(in the rows, 128 means zero)
Known rows, with every step that occurs:
W L: [101  74 128 157 123  65 149 154 143  95 137 104  83  97 119 153 142 109
 170 119 148 121 156 139 127 160 167 108 150 127 125 103 131 131 148 107
 124 141 143 121 109 113]
R L W: [ 88  88 133 169 116  65 140 143 145 111 135  99  94  99 113 170 159 116
 139 143 131 128 177 129 117 132 133 118 147 116 114 103 134 132 145 117
 131 164 151 133 112 100]
A G P L R: [109  75 152 147  78  73 117 162 149 124 129  95  79 121 134 230 143  98
 159 117 179 109 186 178 148 185 166 144 132 127 152 103 131 137 119  93
 131 125 156 170 112 123]
G P L: [120  85 152 163 116  70 124 171 152 133 131  97  98 123 148 208 133 104
 169 124 164 110 184 159 156 154 163 131 138 144 136  91 129 139 146  96
 117 143 169 143 129 129]
P L M F: [101  66 145 138 117  65 135 153 121 126 139  98  85  84 128 219 156 107
 138 136 163 118 160 144 161 165 164 148 130 156 122  98 113  99 135 103
 101 156 152 122 128 133]
G P: [129  93 136 160 102  71 118 163 162 132 119  98  92 136 146 182 152 102
 156 117 146 117 167 146 142 154 152 127 157 130 137  91 132 143 141 100
 132 139 158 141 122 125]
A G E: [107  60 131 135  81  63 118 159 161 102 107  96  88 145 115 196 157 114
 143 121 147 107 173 146 117 175 157 139 153  96 150  91 127 141 135 125
 138 139 137 146 112 117]
W L R: [101  91 133 155 105  72 153 132 136 111 135 117  68  90 111 160 143  97
 174 116 153 125 163 146 130 176 158 117 146 133 128 111 123 136 128 101
 126 122 141 146 100 115]
X G P L M: [ 93  70 166 146  93  63 108 168 155 126 119  90 114 130 125 228 153 129
 146 137 180  95 172 151 144 173 170 124 122 156 134  97  97 116 133  99
 117 137 166 157 162 123]
G M: [115  93 130 161 124  60 135 152 146 121 127 107  88 126 129 161 148 107
 153 118 134 128 149 122 149 145 150 123 158 119 144  85 111 135 129 102
 117 147 128 137  97 111]
X G P: [113  77 144 154  82  65 102 176 175 125 120  84 109 150 124 180 162 111
 154 122 151 114 169 139 133 157 170 112 150 128 133  95 112 147 135 107
 140 139 159 146 144 118]
A G: [110  57 124 140  92  69 121 167 150  99 128  95  92 120 124 180 155 116
 143 106 147 122 160 141 124 158 160 131 152  96 134  96 131 137 134 118
 140 152 133 132 101  98]
E L P: [ 85 101 144 153 118  78 135 181 169 112 139 119  90 100 133 166 158 117
 161 117 121 152 177 136 117 157 151 117 130 142 112 115 131 147 162  89
 115 153 150 154 125 116]
P L R Q A G: [101  38 112 117  95  70 127 154 128 104 163 105  80  75 132 204 130 124
 145 119 166  99 172 155 116 186 194 146 123  98 132 104 113 129 120 129
 136 161 130 182 124  90]
X F: [115  74 120 145 104  80 112 166 158 136 138  93 102 123 132 150 146  92
 156 116 145 121 169 142 153 153 179 116 152 128 112 103 105 140 156 105
 128 146 135 122 125 137]
X L: [ 92  85 122 155 119  61 119 171 149 118 144  95 109 114 126 151 149 108
 173 105 145 132 174 136 143 151 179 106 158 123 115 101 113 162 140 101
 131 157 138 123 127 118]
Q A: [122  74 110 135 126  65 132 151 151 120 149 107  85 114 131 153 152 110
 150 109 129 113 163 120 123 155 175 122 151 109 119  97 112 136 142 128
 134 148 137 143 130  97]
R L: [ 99  73 126 165 105  72 141 153 139 103 136 104  89  97 117 156 146 110
 151 126 125 129 162 124 124 141 151 108 161 111 121  86 141 138 142 116
 131 158 152 116 114 102]
P L R Q A: [104  60 116 126 113  75 140 146 126 122 164 118  78  71 136 192 121 114
 155 124 154 100 179 147 129 171 185 139 126 120 125 102 105 132 130 129
 129 155 138 180 131 106]
R Q A G E: [107  33 106 108  90  61 111 158 150  95 131 100  88 129 129 195 143 134
 125 125 153  83 159 142  94 191 183 145 143  85 148  87 123 128 129 151
 146 159 125 172 138 104]
X G: [100  66 129 148  86  68 118 171 160 107 131  85 111 122 110 157 161 116
 157 118 134 124 165 127 127 143 171 114 153 117 115  99 106 145 143 120
 144 144 145 137 125 103]
C K: [104  87 117 160 107  77 146 156 154 127 124 107  86 111 142 148 134 108
 150 118 148 134 147 125 130 148 170 104 139 117 120  96 115 128 158 109
 141 148 156 123 126 112]
R Q A G K: [116  40 108 123 112  56 125 157 143 101 146 108  98 115 130 172 139 127
 139 111 162 104 147 147  96 187 198 133 134  88 147  88 111 118 135 154
 150 183 121 157 124  86]
G E L: [101  91 146 139 116  68 131 166 171 108 116 110  89 128 124 185 147 114
 173 123 132 121 174 124 122 181 160 125 131 127 127 102 118 157 146 104
 116 148 158 160 127 127]
E G: [100  92 145 137  98  70 137 156 160  98 128 104  97 106 125 174 154 116
 159 123 142 137 175 147 110 143 152 113 133 123 114  89 105 139 153 116
 132 146 132 143 112 107]
R Q A G P: [121  47 107 118  95  62 103 168 154 110 138  96  91 128 146 195 147 125
 131 122 161  90 152 150 106 184 184 134 147  96 149  83 133 121 128 129
 144 167 136 166 142  93]
E L M: [ 81  95 148 134 127  77 143 156 150 105 125 124  97 105 123 184 155 123
 147 122 143 130 151 115 124 168 151 120 124 135 114 113 111 124 136  92
 105 158 155 152 132 108]
E L M F: [ 93  87 144 127 125  68 134 161 143 118 134 111  84  95 120 193 173 107
 142 128 142 135 149 121 140 182 159 134 126 154 110 114 117 110 140  90
  96 166 152 133 134 122]
Q A G E L: [102  64 130 110 117  59 118 167 177  99 134 108  90 140 120 190 161 125
 155 112 144 106 171 125  96 205 192 128 126 104 136 109 115 143 139 124
 124 153 140 175 142  95]
E L P G: [ 81  83 163 147 109  71 133 173 165 110 143 108  95  92 149 189 145 128
 159 111 115 157 184 150 113 169 164 103 116 146 124 114 120 160 170  96
 122 163 141 147 136 114]
L R Q A G M: [109  60 103 120  97  56 123 138 134 114 148 113  71 109 130 180 149 119
 127 117 157 106 139 138 118 193 175 143 139  89 149  94 106 122 100 128
 130 154 104 190 111  85]
Q R L M: [100  86 117 155 108  82 148 146 132 107 118 118  81  97 115 187 146 121
 145 125 144 105 162 110  99 164 159  93 156 116 115  88 112 118 131 121
 122 155 142 143 131  98]
R Q: [102  62 115 146  98  78 131 166 133 103 130 101  94  89 138 167 133 119
 142 124 138 114 155 137 130 140 156 131 153 111 121  84 127 136 137 123
 136 169 139 142 114 112]

Rows:
[117  99 151 161  98  78 129 154 150 145 134 109  79 117 142 214 132  95
 171 120 165 113 189 165 158 169 156 140 133 146 140 102 120 143 127  88
 120 124 168 166 120 135] : G P L R
[114  33 127 125 106  61 109 175 146 106 154  92  95 113 153 222 127 130
 141 127 184  84 166 164 122 185 201 138 129 110 146  89 135 123 134 127
 132 171 145 171 149 100] : R Q A G P L
[ 91  78 166 139 109  70 132 159 165 108 118 105  96 118 137 207 139 125
 170 119 129 129 185 140 121 189 170 114 116 131 143 105 112 169 153 108
 122 161 146 151 141 127] : P G E L
[ 96  72 148 154  89  65 128 160 151 118 135 101  92  99 150 188 140 122
 144 112 118 146 184 165 120 149 155 114 135 138 134 102 119 150 159 111
 140 154 126 134 122 119] : L P G
[118  62 128 138 104  46 111 163 140 116 134  88  79 124 121 186 176 100
 135 123 153 131 138 140 152 177 165 146 154 114 147  87 126 114 123 106
 118 159 117 122  91 113] : A G M F
[108  92 172 149 105  66 122 170 164 113 126  96 102 114 146 223 136 114
 177 134 178 121 192 171 133 155 163 118 116 152 129  87 114 135 152  96
 116 141 161 158 133 128] : E G P L
[ 96  84 151 163 129  67 135 158 143 122 143  92 101  96 126 198 139 118
 158 138 150 118 192 146 145 133 150 137 124 133 120 107 115 128 153 109
 121 152 154 145 110 113] : P L W
[ 84  83 150 165 118  45 112 166 146 129 141  93 104 115 148 174 143 125
 152 117 139 152 175 164 139 165 173  98 135 149 144  97  98 164 142  89
 120 167 115 134 131 125] : X L P G M
[110  82 107 164 107  79 145 161 145 108 132 111  81 100 116 165 142 107
 167 117 127 113 171 114 103 156 171  90 168 105 113  86 127 147 144 126
 132 157 144 134 116  96] : Q R L
[120  58 111 118  77  68 110 152 155 122 143 106  72 121 144 201 148 115
 129 120 166  92 158 159 114 198 178 140 142 100 148  97 125 128 112 126
 146 150 131 190 137 102] : L R Q A G P
[ 97  66 108 129 118  69 146 130 129 107 159 121  66  72 122 158 134 113
 157 123 158 100 155 145 107 190 185 119 138 119 126 109 114 125 128 126
 131 145 128 171 127 101] : W L R Q A
[108  77 141 154  88  81 125 162 136 133 136 110  83  92 149 221 122 105
 157 133 173 104 182 170 145 173 158 145 130 137 142  95 124 135 124 100
 122 145 164 179 126 136] : G P L R Q
[116  72 129 136 108  71 126 150 142 138 149 112  77  98 155 212 125 112
 156 126 171  92 180 161 136 187 185 140 128 132 137  95 113 132 123 114
 121 145 152 189 146 119] : G P L R Q A
[124  56 138 133 116  61 108 171 157 120 151  88  93 135 142 213 142 117
 151 118 175  95 180 159 131 181 196 136 128 116 145  96 128 128 135 117
 130 147 150 156 144  96] : Q A G P L
[110  96 162 167 124  64 122 163 158 139 134  87  97 125 143 220 142 111
 159 143 163 113 196 161 149 144 144 139 122 146 135 105 124 130 149  98
 120 146 167 156 128 124] : G P L W
[ 94  70 155 164 101  46 127 154 133 126 147  96  76  91 140 199 157 110
 126 138 120 155 160 158 135 170 157 109 134 156 148  85 128 128 145 102
 117 170 124 115 119 129] : R L P G M F
[ 82  82 128 170  97  73 134 162 144 110 136 113  83  89 127 158 153 115
 136 132 121 139 171 143 113 140 141 110 153 128 122  93 142 136 153 110
 129 151 146 127 118 114] : R L P
[115 102 152 147  95  69 122 162 174 110 117 103  95 136 138 194 159 110
 162 131 158 125 178 161 119 154 150 115 130 138 132  86 115 138 150 104
 131 139 152 153 125 124] : E G P
[130  56 113 117 120  39 111 156 144 121 154  91  77 131 125 176 177 105
 129 118 153 119 134 134 140 188 187 146 147 109 144  93 113 110 120 121
 117 160 111 135 110  96] : Q A G M F
[107  87 161 155 113  70 129 156 139 127 121 109  94 118 144 227 140 119
 147 135 178 100 170 154 153 164 150 137 130 151 140  93 118 114 133  92
 107 138 165 152 143 131] : G P L M
[ 97  74 158 150  79  62 117 153 158 122 112 103  85 120 146 208 140 126
 140 126 124 127 194 170 114 172 149 125 128 144 149  95 115 154 158 119
 141 140 128 151 137 145] : L P G E
[ 94  63 129 149  97  84 137 155 123 117 146 112  85  65 136 200 119 110
 158 131 159 114 179 155 143 160 162 146 131 124 124  99 115 140 128 115
 125 157 147 166 111 121] : P L R Q
[ 84 105 145 155 132  69 137 163 169 117 138 102 101 106 119 175 158 120
 163 130 132 139 178 120 122 147 142 124 119 129 108 124 119 141 156  98
 117 163 155 156 119 103] : E L W
[109  51 105 110  74  66 115 141 148 109 133 113  66 120 127 202 147 119
 128 123 155  90 165 147  99 208 175 146 137  91 149  98 112 135 115 145
 149 144 122 197 130 110] : L R Q A G E
[ 86  80 161 170 122  49 142 147 138 107 135 104  82  95 137 182 137 127
 157 129 143 141 157 169 128 178 162 100 129 158 151  96 112 135 147  96
 120 148 116 138 116 117] : W L P G M
[ 86  73 173 119 109  57 129 147 147 120 120 101  84 112 130 240 158 120
 142 137 142 125 164 143 130 213 167 130 106 163 136 108 100 128 141 104
 103 164 145 144 150 141] : P G E L M F
[127  62 119 131 118  53 128 151 159 108 144 110  95 138 123 168 152 114
 153  98 152 114 154 142 104 185 193 132 136  96 146  94 106 123 140 142
 151 161 123 144 118  85] : Q A G K
[ 85  68 164 156  95  55 135 146 150 105 119 105  78 105 136 203 137 127
 158 134 143 122 188 180 106 192 163 112 123 158 153  98 120 144 163 113
 130 137 132 146 134 141] : W L P G E
[ 76  76 147 157  98  58 114 174 152 119 150  91 108  99 146 175 146 125
 157 111 132 151 192 169 128 160 177  95 133 150 127 105 109 172 157 101
 135 163 126 129 145 127] : X L P G
[ 94 108 137 146 109  80 145 156 157 119 142 124  80 100 118 169 154  98
 170 108 130 145 174 123 129 171 154 121 134 125 117 122 116 155 134  89
 118 144 153 164 111 110] : E L R
[123  73 135 130  98  66 115 154 155 133 151 101  72 124 137 222 144 104
 156 112 177  97 183 167 134 197 187 139 124 123 148 108 117 133 117 110
 132 125 147 182 135 103] : Q A G P L R
[103  88 179 130 100  60 124 157 146 122 123  95  87 105 141 252 160 112
 143 154 191 117 173 174 144 182 158 136 102 180 125  90 105  99 144  92
 104 146 157 147 147 145] : E G P L M F
[130  65 123 129 103  57 108 162 168 117 137  93  84 151 139 188 161 110
 140 111 157 100 161 144 118 180 180 130 148 100 147  98 128 130 130 118
 139 143 138 151 136  93] : Q A G P
[102  82 128 107  98  62 122 145 175 113 134 120  68 133 113 195 161 112
 156 111 145 112 179 132  98 221 180 136 118 105 140 121 109 149 122 113
 125 135 141 196 135  99] : Q A G E L R
[ 79  73 153 154  89  55 103 165 159 123 125  93 101 124 141 197 143 129
 157 119 137 133 203 176 124 180 178 107 132 152 146 102 104 173 155 106
 136 149 129 141 156 145] : X L P G E
[ 94  90 155 139  79  76 128 158 146 114 132 113  85  89 148 232 125 114
 165 145 183 114 192 186 128 173 157 127 107 149 131  90 108 134 132 104
 124 148 152 197 130 135] : E G P L R Q
[ 96  81 123 114 112  71 132 145 159 121 140 132  72 106 128 188 139 120
 154 125 139 106 172 127  99 208 177 133 119 118 126 112 105 148 128 121
 121 154 141 208 149 119] : G E L R Q A
[ 84  74 132 155 109  70 144 136 125 102 123 114  92  93 113 180 154 125
 125 135 143 118 152 120 123 150 138 115 152 124 123  92 127 112 126 114
 118 158 151 123 126 106] : R L M
[ 89  68 120 152  96  76 152 137 126  99 140 117  69  67 120 164 130 108
 158 125 158 114 157 150 122 176 164 122 144 126 127 103 129 132 126 114
 130 146 134 160 107 116] : W L R Q
[109  72 102 130 102  77 135 139 137 123 153 123  76  87 133 166 139 112
 142 114 138 108 160 134 118 170 172 135 145 105 125 102 107 136 123 132
 140 156 127 179 126  99] : L R Q A
[105  48  98 112  79  73 122 144 138 104 153 111  74  97 128 180 146 121
 129 115 152 105 155 144 103 185 179 140 139  83 135 102 117 130 117 140
 148 153 117 181 116  84] : L R Q A G
[ 79  80 170 130 112  65 136 143 155 108 105 112  97 120 132 229 144 136
 147 129 142 120 174 134 114 204 158 120 104 144 144 106  98 143 140 104
 115 157 149 162 155 126] : P G E L M
